What can hang from each mark:
k_17: k_445 k_761
k_979: k_496 k_858 k_918
k_918: k_979
k_761: k_17 k_334 k_496
k_334: k_445 k_946
k_445: k_496
k_598: k_848 k_918
k_946: k_334 k_496 k_918
k_848: k_598
k_496: k_598 k_761 k_946 k_979

Every row comes from one small tree of marks. The marks that hang from a mark follow it in brackets, in the order of their numbers. Every link used is in the known rows. Which tree was each row made from?
Known rows:
k_918[k_979[k_496[k_598 k_761] k_858]]: [ -8  -1  -7  -2 -18   5   5  -4  11 -17  -8  14 -12  15 -10   0   8  20
  32 -13  33  -8 -33   1  14 -21 -11  -5   6   5 -10  20  35  16   2  -9
   8   6  -8 -24 -17 -26]
k_496[k_598[k_848] k_761 k_946]: [-22 -10  -2 -21   5   0  10   4   1  -7  -1  -3  10  15 -16  -3  11  -1
  34  -5  32 -14 -17   5  -2 -10 -29  -9 -12  -8 -15  23  58  13   6  -5
  13   6   4 -21 -16 -37]
k_848[k_598[k_918[k_979[k_496[k_946] k_858]]]]: [  6  -2  -2   5 -20  -1   3 -12  15 -16 -11  16  -7  14 -13  -4 -10  23
  21  -9  35 -12 -25   0  -4 -23 -12  -3   8  11  -4  20  42   6  -4  -7
  -2   7   0  -4 -15 -32]
k_761[k_334[k_445] k_496[k_598[k_848] k_946 k_979]]: [ -6 -19   4 -20 -10  -8  17  -9  14  -6  -5  16 -25  -2 -14  -5  35   5
  40   6  37  -7 -25   1 -19 -35  -7 -19  -1  -7 -10  30 100  19   6  -2
  15   8   2  -9 -30 -50]
k_946[k_334[k_445] k_496[k_598]]: [ -8 -18  -9 -15   4  -4   6  11   2  -4  -7  11 -28   8 -15  -8  24  12
  19  -2  31   6 -21   5 -41 -18 -13   4 -12   4  -4  19  62  -7  -9   1
  11  16 -10   0 -23 -28]
k_761[k_496]: [ -7  -3   3  -9   2  -6   5   5  -4  -8   0   9 -16   7 -12  -2  -1   6
  22 -11  29   1 -12   7   4 -16   5  25  -1   3 -11  21  28   4   5   7
   2   9  -8  -6 -21 -25]
k_946[k_496[k_761[k_17] k_979[k_858]] k_918]: [ -4 -15  11 -13  -2   7  -3  -4 -13 -14   6   6 -30  11 -11   5  34   8
  19  -9  30   1 -39   1 -10 -19  -2  10  17  16 -10  26  40   1  -7   4
  12   0 -12 -28 -20 -20]
k_918[k_979[k_496[k_761 k_946] k_858]]: [ 10  -6   6  -4 -22   4   3  -8  10 -16  -7  16  -2  15 -11  -2   7  16
  29 -12  34 -13 -40  -3 -15 -22  -6  -7  12  16 -12  21  37  13   1  -7
   7   4 -10 -17 -14 -18]
k_17[k_445[k_496]]: [  3  -4   0  -4   4  -3   9   9   6  -8  -7  10  -9  11 -13  -3  10   3
   7  -3  30  -8 -17   4  14 -10  -4  16   3  10 -10  20   3  -1  10  -2
  -1   7  -1   4 -15  -5]
k_445[k_496[k_598 k_761 k_946 k_979[k_918]]]: [  3 -12  -6 -13 -11  -6   6 -10  19 -13   2   1  -1  16 -14   7  11  -1
  42   1  37 -12 -37   3  -2 -36  -8 -24   2  -1 -19  24  51  18   4 -17
  19   1   1 -17 -17 -22]
k_979[k_918]: [ -9  -2   3   5  -3 -10   1   3   3 -12   1   2 -17  11 -15   3 -16   6
   7 -10  33   0 -15  14 -28 -22  -4  15  14  10  -9  19  11   1  -2  -2
   0  11  -7  -5  -7 -19]
k_334[k_946]: [ -1  -4   5  -5  -9  -8   8   4   8  -3 -10   4   8   6 -18  -7  -5   4
   7  -6  35  -2 -12  13 -19 -16  -4  14   3   7 -11  23   8  -1   2  -2
   6  12 -13  -3 -14 -12]
k_918[k_979]: [ -2   0  -2  -2  -9  -7   3   1   1  -6 -10  11 -19   9 -15  -1  -6  12
   7  -6  32   0 -15   7   3 -14  -1   9   9  10 -10  16  21   0   2  -4
   0  11  -8  -5  -6 -15]
k_496[k_598[k_848 k_918] k_761 k_946]: [-33 -11  -2 -13   9  -1  10  -2   6  -9   1  -5   8  18 -16  -5   4   3
  36  -4  32 -12 -16   4 -10  -9 -32  -3  -8  -9 -16  21  56  16   0  -7
  10  11  11 -25 -12 -45]
k_17[k_761]: [  3  -3  -2  -2  -8  -4   4  10   2  -6  -2   7  -9  13 -17  -1 -19   3
   3  -8  31  -6 -18  10   7 -11  -5  22  -7   9 -14  19  14   1   0   5
   3   9  -9 -11  -6 -22]
k_918[k_979[k_496]]: [  1   2  -2   0 -12  -3   3  -1  -3 -12  -9  16 -19  12 -13  -1  -6  16
  11  -8  32  -5 -19   2  -9 -17  -1   7   9  12  -9  17  18   6   3  -5
   1   8 -12 -12 -11 -14]
k_334[k_946[k_496[k_598[k_848] k_761[k_17]]]]: [-26  -8   4 -19   5   0   8   8  -5  -7  -4  -1   3   9 -14  -4  21   5
  29  -7  30  -1 -19   9   8 -20 -13  14  -5  -6 -13  27  32   6   1   2
  16   9  -4 -15 -20 -30]
k_761[k_17]: [ -5   1   3 -13  -1   0   5   5 -15  -8  -1   5 -18   4 -15   0   8   6
  10  -6  27   1 -11   9   7  -9  -2  28  10   5  -7  21  -1  -5  -4  10
   2   8  -9 -13 -10 -23]
k_445[k_496[k_598 k_761]]: [-11  -4  -9 -12   5   0   8   5   6 -11  -1  -3  -5  16 -14   0   5   4
  36  -7  33  -7 -21   6  27 -13 -10   5 -11  -8 -17  21  20  11   1  -5
  11   5  -3 -16 -24 -18]
k_496[k_761 k_979]: [ -5  -8  -1  -9 -11  -3   4  -2  -4 -10   0   1 -12  13 -15   2   3   1
  17  -9  34  -4 -30   5 -11 -13  -5   0   6   6 -15  22  37  13   2  -6
   8   3  -7 -32 -15 -20]
k_598[k_848]: [-19  -1   6  -1   6  -4   4   3 -11  -8  -4   3 -10  10 -16  -1  -3   5
   5 -11  33  -7  -8   8  -9  -7 -11  17  -1   0  -9  20  27  -2   5   1
  -3   5  -2  -9 -13 -21]
k_598[k_848 k_918[k_979[k_496 k_858]]]: [-24   1  11  18 -10   0   1 -14   2 -19  -8  14 -15  15 -11   0  -2  23
  14 -14  33  -7 -20  -2 -14 -17  -6  13  16   7  -7  18  33   7   1  -8
  -6   6   2 -17 -10 -25]
k_496[k_598[k_918] k_761[k_17] k_979[k_858]]: [-21  -5  -5  -9 -15   5   6 -12   7 -17   3   2 -14  10 -12   2  25  11
  36  -6  31   0 -32   3  22 -19 -12   1  14  -4 -11  23  39  15  -6  -5
  12   4   3 -41 -14 -42]
k_918[k_979[k_496 k_858]]: [  5   2   4   6 -22   1   1  -7   6 -15 -11  21 -17  11 -11   0   1  21
  14 -12  33  -7 -28   0  -4 -21   0   4  14  15  -6  19  19   3   2  -6
  -1   5 -14 -10 -13 -11]
k_946[k_334 k_918]: [ -6 -13   1  -9  13  -5   2   6 -13  -7   4   3 -29  12 -17   0  10   7
  -1  -3  30  -1 -12   6 -28  -5  -6  12   0  15  -8  18  23 -10  -9   1
   4   9 -15 -11 -16 -17]
k_496[k_598 k_761 k_946[k_334] k_979[k_918]]: [ -4 -20 -10 -19 -10  -7   6  -7  12 -12   6   1 -10  16 -15   5  16  -1
  32   1  36  -7 -38   5 -28 -33 -15 -32   3   5 -15  23  70  15  -3 -17
  21   5  -3 -27 -10 -37]
k_334[k_445[k_496] k_946]: [  8 -10   4  -4 -14  -8  10   2  18  -3 -17   8   8   4 -19 -10  10   5
  17  -2  38  -1 -21   9 -34 -24   4   9   2   4 -13  23  22   2  -1  -2
  10  15  -8   5 -27  -6]
k_598[k_848 k_918[k_979]]: [-28  -1   5  10   2  -7   3  -7  -3 -11  -6   5 -18  14 -14  -2  -8  15
   8  -7  32  -2 -10   4  -4 -12  -7  16  10   3 -10  15  34   3   1  -7
  -6  12   7 -13  -5 -28]
k_17[k_445[k_496[k_979[k_918]]] k_761]: [ 13  -7  -3   3 -14  -8   5   4  16 -13  -2  15 -14  16 -12   8  -1  -1
   3  -1  32  -9 -35   6  19 -30   5   5   7  16 -15  21  22   8  11  -7
   6   3   1  -6  -5 -12]
k_848[k_598[k_918]]: [ -9   0  -7   2  -2  -6   4   1   2 -11  -4   2 -13  12 -17  -5 -22  13
  10  -9  34  -4  -8  10  -1 -10 -16  18  -2   1  -6  18  26   1  -6   0
  -5  12   3  -6 -17 -34]

Which tree is each row?
[  4  -9   2  -4  -3  -4  14  14   9  -8  -1  14 -23   9 -14  -3  -4   4
  -2  -2  29 -11 -21  10  18 -10  -7  18  -1  16 -11  23  15   4   4   6
   1  11  -4  -4  -7 -27] => k_17[k_445 k_761[k_334]]
[-29   2  -3   1   5  -1   7  -2  -4 -15  -2   6 -11  15 -13  -3  -4  15
  22  -7  32  -8  -6   3 -17 -10 -21  10  -3  -8  -8  20  29  11   3  -6
   2   8   0 -24 -16 -36] => k_979[k_496[k_598[k_848 k_918]]]
[-30  -2   6   8   3  -1   3  -7  -9 -18  -2   4 -15  21 -12   0  -9  17
  19 -14  32  -6 -19   0 -18 -12  -8  14   9   4 -13  16  34  17   1  -8
  -1   9   5 -31 -11 -31] => k_598[k_848 k_918[k_979[k_496[k_761]]]]
[-10  -8   5 -16   8   4   2  10 -18 -10   5   1 -19  12 -12  -2  12   6
  23 -13  26   3 -26   6  -2 -10  -5  28   2   7 -11  23  16   0  -6  11
   8   8  -9 -16 -17 -23] => k_946[k_496[k_761[k_17]]]
[-32 -11   8 -22  12   1  15   4  -7  -9   6  -8 -18   5 -17  -1  27   5
  31  -2  33  -6 -14  11  16 -15 -15   7   3  -8 -14  29  30  14  -7   3
  16  10  -2 -29 -24 -46] => k_496[k_598[k_848] k_761[k_17 k_334[k_946[k_918]]]]
[  5  -6   4   5 -25  -7   1  -4  14 -15   2  16 -18  11 -10   9  -6   6
  18 -11  32  -3 -38   8  11 -39  12  12  10  12 -14  23  45  11   5   0
   7   2  -7 -14 -11 -31] => k_17[k_761[k_496[k_979[k_858 k_918]]]]
[  3 -10   4   1  -5   0  -1  -5  -5 -15  -2  18 -34  13 -12   2  17  21
   6  -7  32  -4 -28  -1 -22 -17   2   2  13  23  -5  17  31  -4  -8  -5
   3   4 -18 -13 -17 -14] => k_946[k_334 k_918[k_979[k_496 k_858]]]
[-24  -2  -5  -2  -8 -10   3  -7   5 -13  -2   4 -19  10 -15   9   6   4
  14  -2  37  -4 -18  10  -9 -31 -14 -14   8  -6 -10  22  54  10   8 -15
   8   3   3 -21  -9 -34] => k_496[k_598[k_848] k_979[k_918]]
[  6 -12  -4  -3 -14  -1   7 -19  24 -12  -3  11  -6  11 -14   0  25  10
  34   5  36 -11 -34  -4   1 -30  -6 -19   0   3 -10  24  56   0  -4 -18
  13   0  -3  -6 -17 -20] => k_445[k_496[k_598[k_918] k_946[k_334] k_979[k_858]]]
[ -8  -2  -4   8 -16   3   2  -7   9 -20  -6   9 -15  18 -11  -2 -15  23
  25 -16  34  -8 -29   2   9 -19 -10   7   8   7  -7  18  35  15  -6  -6
  -2   8   2 -19 -20 -35] => k_848[k_598[k_918[k_979[k_496[k_761] k_858]]]]
[  6 -12   6  -4 -10  -6  17  13  18  -5  -6  13  -7   6 -16  -7  -3   3
  -2   0  32 -10 -23  12  11 -16  -4  15  -1  16 -12  26  10   6   5   3
   7  14  -6   0  -8 -24] => k_17[k_445 k_761[k_334[k_946]]]
[ -8 -20  -6 -12 -14   2   7 -16  20 -13   2   5  -3  15 -13  -2  25   8
  37  -1  34  -9 -40  -2 -15 -23 -18 -24   2   5 -12  23  75  12  -7 -17
  17   4   0 -30 -15 -38] => k_496[k_598[k_918] k_761 k_946[k_334] k_979[k_858]]
[ 14 -15   5 -12  10  -4   4  -2  -1  -8   2   5 -11  13 -17   0  17   2
  17   2  32 -11 -22   0 -17 -16  -1   1  -5  14 -12  21  27  -8  -6  -3
   9   4 -12   4 -20  -6] => k_445[k_496[k_946[k_334 k_918]]]
[ -3  -7  -5 -22   0  -6  11   3  10  -4  -3  10  -2   7 -13  -4   9   3
  38   0  30  -5 -13   5   9 -21 -11   4  -8  -4 -13  24  50   8  10   3
  11   9  -4  -2 -19 -36] => k_761[k_496[k_598 k_946]]
[ 16 -13   3 -10  -8  -5   8   0  12  -5 -13  10   0   7 -18  -8  13   3
  22  -1  36  -6 -24   2 -40 -20  -4   3  -2   7 -12  21  38   1  -1   1
   7  12  -5   7 -23 -10] => k_334[k_445[k_496[k_946]]]
[  2 -12  -6 -20   0  -5   8   8   9  -4   2  10  -6  13 -15   0   2   1
  27   1  28  -8 -17   6  19 -22 -10   8 -13   3 -17  23  50  10   6   7
  15  10  -5 -10 -14 -41] => k_17[k_761[k_496[k_598 k_946[k_918]]]]
[  5  -8   2  -9  -9   4   5  -6  11 -13  -5  15  -2  11 -14  -2  18  13
  27  -3  33 -15 -23   0 -25 -17 -23 -11   3   8  -7  25  37   5   2  -3
  11   4 -14 -13 -21 -25] => k_979[k_496[k_598 k_946[k_918]] k_858]
[-20  -6   4   4  -6   7  10  -8  14 -20   4   7 -20  13 -11  -5   2  21
  41 -13  34 -11 -29   2  -8 -14 -15   4   7   0  -9  26  29  19  -9  -5
   7   7  -6 -29 -25 -40] => k_979[k_496[k_598[k_918] k_761[k_334]] k_858]
[  9 -17   7  -4 -16  -9  12   5  18  -3  -9  13 -22   4 -20  -6   0  10
   5   3  37  -3 -25  11 -18 -26   4   7   6  17 -14  24  37   9  -7   2
  11  19  -9  -5 -15 -28] => k_17[k_761[k_334[k_445 k_946[k_918[k_979]]]]]
[ -2  -9  10 -13  -6  -1  12   3  -6  -8  -3   9 -38  -5 -17  -6  20  10
  16  -2  32   2 -17   9 -19 -14   1  20  14   5  -4  25  18   0 -13  13
   3  15  -9  -7 -20 -34] => k_761[k_17 k_334[k_445]]
[-14 -15   0  -4 -12  -2   6 -19  15 -12  -4  10  -6  10 -14  -1  28   9
  23   3  36 -11 -28  -3 -18 -25 -20 -24   1   0  -7  23  83   2  -2 -17
  10   1   3 -16 -12 -37] => k_496[k_598[k_848 k_918] k_946[k_334] k_979[k_858]]
[ -8   0  -9   4  -8  -6   3  -4   6 -10  -9   7 -19  13 -16  -3 -21  18
  11  -7  34  -2 -11   7  16 -15 -10  11   5   5  -7  16  31   3  -5  -4
  -6  12   4  -6 -12 -32] => k_848[k_598[k_918[k_979]]]
[-11 -10   5  -7 -16  -7   5 -14  17 -15  -1  13  -8   7 -10   7  22   5
  37  -4  35  -9 -30   3  -1 -44  -7 -15  10  -3 -10  27  81  13  12 -10
  12   0   2 -10 -17 -40] => k_761[k_496[k_598[k_848] k_946 k_979[k_858 k_918]]]
[  3  -3   6   5 -10   1  -1  -5   0 -14  -6  17 -24  13 -13   2   9  19
   9  -7  33  -6 -23   1 -17 -16  -2   4  18  19  -7  19  21   2  -1  -3
   1   6 -14 -13 -15 -12] => k_946[k_918[k_979[k_496 k_858]]]
[-29  -4  -4  -5  -1  -7   7  -9   2 -11   1   7 -19  10 -11   1  11   8
  30  -2  32   1 -13   3  11 -23  -6   7   0 -11 -12  22  66  16  11  -6
   7   6   6 -24 -19 -44] => k_761[k_496[k_598[k_848 k_918] k_979]]
[ -2 -15   6 -18 -13   0  11  -4  -5 -12   2   4 -35   1 -16  -1  27   5
  25  -3  34   1 -35   4 -18 -20   2   4  16   5 -11  27  42  16 -10   4
  12   9  -5 -31 -23 -36] => k_496[k_761[k_17 k_334[k_445]] k_979]
[ -4  -5   3  -3  -8  -1   8  -2  -3 -15  -1  10 -29  13 -12  -1  -4  16
  24 -11  33  -9 -28   2  -6 -16   1   4   9  11 -12  21  22  17  -3  -4
   6   8 -11 -22 -17 -24] => k_918[k_979[k_496[k_761[k_334]]]]
[ -6  -8   6   4 -22  -3  -1  -9  10 -18   2   4 -15  14 -12   7   3   7
  19 -15  37  -4 -42   8 -22 -30  -1  -5  21  13 -12  23  40  14  -2 -10
   7   1  -6 -28 -12 -22] => k_496[k_761 k_979[k_858 k_918]]
[-16 -11  -7   0   0   0   1  -3  11 -11  -4  13 -30  13 -10  -4  16  24
  23  -4  30   3 -26   1  -2 -22  -8   6  -1   9  -4  18  50  -8 -10  -8
   7  11  -6  -1 -12 -27] => k_946[k_334 k_496[k_598[k_918[k_979[k_858]]]]]
[ -2  -8   7  -2 -14  -3  11  -7  19 -11  -8  15 -21   3 -15  -4  15  21
  22   1  38  -9 -22   7  -5 -27  -4  -8  14  10  -8  28  26   9  -4  -8
  11  10 -16  -8 -23 -25] => k_761[k_334[k_946[k_918[k_979[k_496[k_598] k_858]]]]]
[ -7 -18   9 -21   2  -2  13   6   3  -4  -5   8 -30  -4 -18  -8  37  11
  24   7  33   5 -17  10 -29 -24  -5  11  10   5  -6  30  35   0 -13  10
  17  20 -12  -3 -28 -36] => k_761[k_17 k_334[k_445 k_946[k_496[k_598] k_918]]]
[ -9  -3 -11  -4 -15 -10   3  -5  12 -11  -2   6 -19   9 -15   6   1   5
  16   1  36   0 -19  11 -11 -31 -12 -13  11   0 -10  21  42   9   4 -13
  10   6  -5 -20  -9 -30] => k_496[k_598 k_979[k_918]]
[  2 -16  14 -12  -9  -1  10  -3   0 -19   7   7 -22   9 -13   0  11   8
  36  -7  33  -9 -37   5 -64 -32  -3   1  21  12 -10  26  28  20 -13   5
  12  13  -7 -21 -19 -42] => k_979[k_496[k_761[k_17 k_334[k_445]] k_946] k_918]
